Known rows, with every step that occurs
delu > saze > tupe > dato > nisa: [ 48 -28 -59   4 -14 -34  44 -28  13 -38 -35  24 -10  -1 -17 -11 -31   6
  54 -13  20 -20 -10  19  17  23  -1 -17   1 -34  24 -29 -20  12  -2   5
  40 -41 -29 -32 -25  59  -5  12 -28 -30  34  10]
norak > nisa > dato > tupe: [  3 -60   6  54   9  33  -7 -17 -42 -35 -13  55 -21 -11 -38 -11   4 -24
 -17 -25   7   2 -33 -40  13  42  13 -21  23 -29  51  -1  25 -21 -11  -3
  69 -23  -9  19   9  -3   3 -26  -6 -18 -19  10]
nisa > dato > tupe > saze: [ 10 -54  -7  62  11  16 -21   5 -26 -11 -27  36 -11  10 -28 -13 -47 -22
 -17 -24  34  -1 -34 -24  17  45  20 -22  17 -14  38 -27  38 -22   6 -56
  67 -27 -17  -7   4 -13   6 -24  13  -8  38   0]
norak > nisa > dato > tupe > saze: [ -8 -55  15  51   4  19  -7   2 -41 -19 -17  60 -19  -7 -30  -5 -11 -28
 -14 -33   8   5 -35 -29  -4  48  13 -25  24 -29  60  -3  16 -29  -5 -17
  82 -35 -16  22   0  -2   7 -20  -2 -29 -11   9]
tupe > dato: [ 25 -38 -25   6   4   0  24 -27  31 -52 -26  38  -7 -15 -15 -13 -36 -14
  14 -21  39 -20  -6 -31  13  48 -15  -9   1 -38   8  -6   2  51  -4 -31
  35 -24   1  -1 -44  46 -11  -3 -30   5  32  25]
pabu > nisa > dato > tupe: [ 49 -27 -14  58   2  38   6 -32 -40 -20 -17  24  -6   8 -44 -28 -28 -22
   6 -40   3 -15 -21 -39   0  30  -4 -47 -15 -20  22 -20  32 -37  18 -31
  48  -2 -13  -1   9  -7  13  -1   0 -12  -8   8]
sizime > saze: [  2 -38 -24  37  -9  19  33 -28  12 -63 -33  10 -14 -35 -18  21 -59 -41
  25  -6  13 -26  22 -35  29 -14  32 -34   8 -60  32  -8  10   9 -33 -32
  47 -11  -6  25  -6  32  42   9   2  -7  25   7]
tupe > saze > delu > difo: [-15 -31 -36  42   7 -26  32  17 -36 -18 -19  34  -3 -34 -24   5 -61  -7
  48 -18  41 -13 -34  16 -44  25   9 -21  25 -39  25 -14  29 -36  36 -73
  51 -31 -16  14 -32  37   7  -2 -46   2  51  28]
sizime > saze > delu: [ -5 -20 -28  46   7  -7  47 -18  -4 -53 -40   3   5 -45 -23  14 -54 -37
  35 -15   9  -7   7 -18  13 -15  36 -29  10 -58  31 -13  18 -20  -6 -35
  47  -5  -3  22   5  47  23   3 -24   8  34   2]
sizime > saze > tupe > dato > nisa > pabu: [ 15 -35 -56  43   4 -23   6 -47  18 -48 -51   8  -5 -17  -2 -11 -33 -20
  46 -35  13 -32  10   4  51 -18  40 -24   3 -48  10   3 -17  26 -13  11
  26 -34 -23  30  -9  84  20  10 -12  -9  28   2]
saze > tupe > dato > nisa: [ 42 -37 -63  25   2 -21   8 -35   2 -25 -41  38 -21  -7 -26 -26 -20  -3
  59 -38  28 -17 -14  20  36  26   6 -13  15 -22 -24  -8  -9  28  17  -3
  17 -14 -35 -10 -23  77 -24  -3 -31 -15  30   6]
delu > saze > tupe: [ 37 -47 -54  31 -28 -20  55  -7   6 -53 -30  22 -20 -12 -14   5 -51  -5
  47   6  16 -34 -20   5  18  -6   8 -27  -3 -44  29 -29  -2  -7 -11 -18
  34 -21 -31 -22 -14  31  14   3 -27 -23  48  10]
nisa > dato: [ 21 -48 -14  38  -4  27 -16 -15 -15 -60 -27  32 -14 -17 -26 -11 -28 -10
 -11 -19  33 -16 -25 -33  46  39  20 -22  10 -21  24 -17  46  17 -24 -50
  46 -24  -1  -1  -3   5  -4  -7 -13   1  20  14]
nisa > norak: [ 19 -71 -20  63  -9   8   0  12 -23 -61 -32  18  -7 -30 -15  28 -46 -12
  10  -1  34 -19 -27 -29  39   9  -7 -21  28 -57  -3 -12  24  -4 -25 -40
  59   3 -14  11 -14  12   9 -22 -12 -15  18  42]
tupe > dato > nisa > sizime > saze > delu > difo: [ 13 -16 -74  14  32 -22   9 -43 -13 -24 -30  21  -2 -18 -41 -13   5  -1
  44 -40  31   2   2  -5   5  55  18 -31   3 -16  12 -10  -6   5  10   0
  36 -37   0   1 -46  67 -26   4 -35   4  20  33]
nisa > dato > tupe > saze > sizime: [ 12 -47  -9  52  11  23 -15   3 -28 -15 -27  34  -7   2 -37  -7 -33 -16
 -18 -24  27  21 -35 -24  16  46  26 -34  17 -20  54 -18  26 -36  10 -52
  77 -28 -20  -8  -6 -26   7 -25  12   6  34  -5]
pabu > nisa > norak: [ 50 -30 -20  58 -20  20  27 -12 -38 -45 -19  16  -1 -23 -27  13 -43 -19
  34 -29   8 -29 -16 -30   4   6 -24 -53  -6 -54  -2 -11  18 -29  -4 -33
  59   9 -14  24 -19  18  18   8 -13 -30 -12  39]
pabu > nisa: [ 47 -17 -16  32 -20  31  42 -28 -29 -37 -14  29 -14 -21 -43  -5 -45 -28
  38 -32   5 -36  -8 -22 -21  15 -12 -49 -17 -42  10 -11  19 -18  12 -35
  38  -1  -3  15 -20  19  22  21 -21 -22  -9  25]
pabu > nisa > dato: [ 52 -16 -11  37 -13  38  12 -29 -28 -41 -19  27  -8 -12 -40 -24 -28 -17
  15 -46  11 -27 -18 -30  10  30  -3 -52 -24 -25  17 -16  34 -14   1 -42
  46 -13  -2  13  -6  12   8  17 -13 -14 -12  20]
pabu > nisa > sizime: [ 47 -18 -38  42 -10  14  31  -9 -41 -33 -14  31 -20 -10 -55  11 -21 -32
  35 -33   5 -32 -22 -27 -16  26  -3 -75 -34 -23  21  -8  11 -27  11 -28
  34   1   2  24 -44  -6  19  21 -26 -14  -3  24]
norak > nisa > dato: [  5 -48   8  32  -4  32  -4 -16 -30 -56 -17  56 -23 -27 -30  -5   4 -21
 -10 -27  11  -7 -27 -34  22  41  15 -24  15 -35  44   5  22   4 -28 -17
  63 -32  -3  27  -8  13  -2  -7 -21 -23 -26  19]
nisa > pabu: [  8 -66 -24  38  -8   0  -4 -10 -34 -76 -24  30  -2 -12  -4   5 -47 -19
  -5 -13  36 -52 -40 -16  34   3  19 -19   7 -54  35  11  31  14  -5 -31
  34 -55   7  41 -25  12  32  -1 -32  -1  31  37]
tupe > saze: [  5 -39  -4  24 -14  -4  22  24  -9 -25 -24  41 -17 -20 -18  19 -76 -36
  30 -15  36 -25 -20   4 -21  30   7 -25  19 -39  28 -15  14  -7   3 -70
  62 -34 -12  19 -38  18  21  10 -15 -22  38  24]
norak > nisa: [  1 -51   3  25 -13  23  28 -12 -30 -56 -10  59 -27 -37 -34  10 -12 -34
  12 -14   6 -17 -20 -27  -7  29   2 -24  22 -52  39  10  10  -1 -14  -9
  59 -25  -5  36 -24  17  15  -5 -26 -29 -19  28]
sizime > saze > delu > difo: [-14 -32 -54  56  16   0  41 -35 -10 -53 -30   5   1 -52 -26   5 -43 -12
  43  -9  11 -14  13 -21   6 -14  36 -26  15 -59  26  -8  23 -25   0 -35
  31  -9 -10  20   4  51  30   2 -28  19  36  13]
norak > nisa > sizime: [  1 -49 -17  33  -4   9  19   5 -41 -49 -10  63 -36 -28 -43  25   6 -40
  12 -16   7 -12 -34 -30  -3  39  12 -50   3 -31  49  14   1 -11 -16  -3
  52 -24   4  43 -44  -4   7  -4 -33 -18 -14  26]

Rows
[ 35 -44 -56  40  -3 -26  21 -23  27 -41 -41  39 -25 -11 -15 -24 -30  -9
  45 -27  33 -28 -20  -5  39  17   4 -13   6 -37 -18  -4  -1  37  10 -23
   9   2 -30  -5 -23  68 -15 -11 -36   6  48  -1] -> saze > tupe > dato
[ 40 -15 -10  52   1  33  15 -17 -38  -5 -19  24  -1   1 -49 -17 -28 -19
  13 -49   4  10 -28 -25 -15  37   2 -62 -14 -25  45 -14  16 -60  30 -43
  72 -17 -19   6 -10 -15  18   5   6  -8   0   3] -> pabu > nisa > dato > tupe > saze > sizime
[ -4 -47 -58  49  19  -8  35 -20 -48 -45 -20  32  -3 -43 -38  -6 -30   7
  39 -10  34 -17 -30  -7 -11  19   9 -12  20 -37   9 -12  49 -31  32 -48
  24  -8  -9   1 -14  34  -1 -16 -54  28  42  32] -> saze > delu > difo
[ 11 -43 -48  62 -10   0  29 -29  20 -55 -45  10 -25 -34 -13   9 -55 -37
  47 -10   8 -32  12 -11  47 -34  44 -34   9 -58  10  -6   0   5 -19 -21
  22   5 -32  22   8  57  38   0  -4  -8  37  -9] -> sizime > saze > tupe
[ 49 -31 -74  12 -12 -43  40 -17   7 -32 -36  26 -16   2 -25  -4 -20   4
  54 -13  20 -15 -18  16  19  29   6 -33 -14 -19  29 -26 -25   9  -1  11
  39 -41 -24 -29 -38  49 -14  11 -32 -27  36  13] -> delu > saze > tupe > dato > nisa > sizime
[ -6 -44  12  47   7  27  -1  -5 -39 -21 -16  54 -18 -15 -35   0   2 -23
 -15 -31   4  26 -37 -27  -6  53  21 -37  25 -34  75   7   8 -44   3 -16
  92 -38 -22  22 -12 -13   7 -20   0 -16 -12   7] -> norak > nisa > dato > tupe > saze > sizime
[ 39 -26 -46  -4  17 -10  -2 -27 -13 -30 -29  41 -14  -1 -45  -6  -2 -13
  26 -37  38  -5 -11  -4  12  72  -4 -28   0  -8  10 -13  -7  34   4  -1
  45 -44   5  -2 -58  43 -27   7 -26 -13   8  33] -> tupe > dato > nisa > sizime
[ 41 -36 -58  15 -21 -37  54 -24  32 -49 -30  22 -10  -3  -6 -11 -42   2
  48  -7  21 -26 -14   0  17  18  -4 -19 -12 -43  24 -23 -18  19  -6 -10
  34 -26 -27 -27 -27  50   0   6 -34 -15  48  12] -> delu > saze > tupe > dato
[ 15 -31 -51  49  -4 -16  29 -41  49 -52 -48  11 -17 -24  -4  -9 -45 -29
  47 -22  15 -27  19 -21  46 -17  34 -27  -2 -55   4   1 -14  31 -15 -16
  20  -1 -30  14  -7  78  18   3  -7   1  39 -10] -> sizime > saze > tupe > dato
[ 19 -16 -54  25  14  -6   7 -14 -61 -29 -42  16  -9 -25 -59  20 -10 -33
  45 -31  10   4  -4  11  12  26  35 -52  11 -11  26 -20   8 -33   4  -1
  55 -34  -3  11 -27  32   1   9 -19 -23   5  20] -> dato > nisa > sizime > saze > delu
[ 39 -19  -6  55  -2  27   8 -14 -37  -2 -19  28  -4  10 -38 -21 -42 -27
  12 -47   8 -12 -22 -25 -17  34  -6 -49 -16 -21  31 -21  25 -44  24 -45
  61 -17 -17   7   0  -4  18   5   4 -21   0   4] -> pabu > nisa > dato > tupe > saze
[ 37 -29 -34 -14   9   5   5 -44  -3 -33 -27  34  -3  -7 -32 -17 -19  -8
  27 -36  35  -7   1  -2  14  64 -11  -6  16 -25  -1 -17  -2  37   4  -7
  46 -43  -3  -7 -39  60 -25   4 -22 -18   9  33] -> tupe > dato > nisa
[ -7 -16  -7  28  -2 -30  33  32 -27 -19 -32  34   1 -35 -20  15 -73 -28
  42 -24  36  -4 -35  18 -33  25   9 -21  20 -39  33 -18  22 -33  33 -72
  67 -30  -9  15 -34  32   1  -2 -41  -8  52  13] -> tupe > saze > delu
[ 30 -16 -50   1  17  -7   4 -36   2 -34 -35  23  -7  -9 -37  -2  -8 -21
  29 -38  27  -4   9 -13  19  57  11 -35  -4 -17  18 -12 -18  33  -9   4
  48 -43   4   7 -49  57 -16  11 -17 -14  11  24] -> tupe > dato > nisa > sizime > saze
[ 14 -33 -67  60   7 -27  20  -9  20 -45 -45  23 -28 -15 -27  14 -21 -34
  37 -19  16 -22  -4 -25  43   6  40 -58 -23 -28  21  -1 -15  16 -19 -13
  18   2 -15  20 -35  39   7   0 -18  11  46   0] -> nisa > sizime > saze > tupe > dato
[ 21  -6 -60  59   6   4  45 -31 -41 -32 -20  15  -8 -29 -51   6 -17 -24
  52 -36  -3 -24  -7 -27 -23   2  19 -82 -37 -28  28  -5  11 -50  13 -27
  31   2  -2  28 -28  21  26  21 -31   2   7  21] -> pabu > nisa > sizime > saze > delu > difo
[ -5 -35 -34  47   4 -18  28 -15   3 -47 -30  49 -33 -26 -28  13  13 -36
  29 -28   1 -11 -11 -28  17  22  32 -52  -8 -38  45  23 -25   4 -20  17
  42 -17 -12  47 -37  41   5  -1 -28 -16  -6   8] -> norak > nisa > sizime > saze > tupe > dato
[ 29 -33 -66  37   7   1  -1 -18 -45 -32 -42  24 -30 -15 -54  17  -9 -31
  50 -30   8 -11  -4  15  31  12  43 -50  12 -10  14 -18  -4 -14  -7   6
  36 -26 -18  14 -24  35   8  15  -7 -32  10  11] -> dato > nisa > sizime > saze > tupe
[-10 -33 -72  64  18 -14  29  -9 -31 -47 -30  17 -16 -39 -43  24 -16 -26
  33 -11  18 -13 -13 -26  10  10  46 -59  -9 -29  37  -4  18 -28  -6 -31
  26  -7   0  25 -31  17  17  -3 -33  25  44  18] -> nisa > sizime > saze > delu > difo
[ 22 -25 -53  36   2 -12  19 -49  27 -37 -52  10 -15 -25 -12  -8 -33 -25
  56 -31  11 -16  23  -1  43 -10  34 -25   9 -46   0  -9 -18  18 -11   2
  30 -14 -30  11  -6  85   9   5  -5 -13  25  -5] -> sizime > saze > tupe > dato > nisa
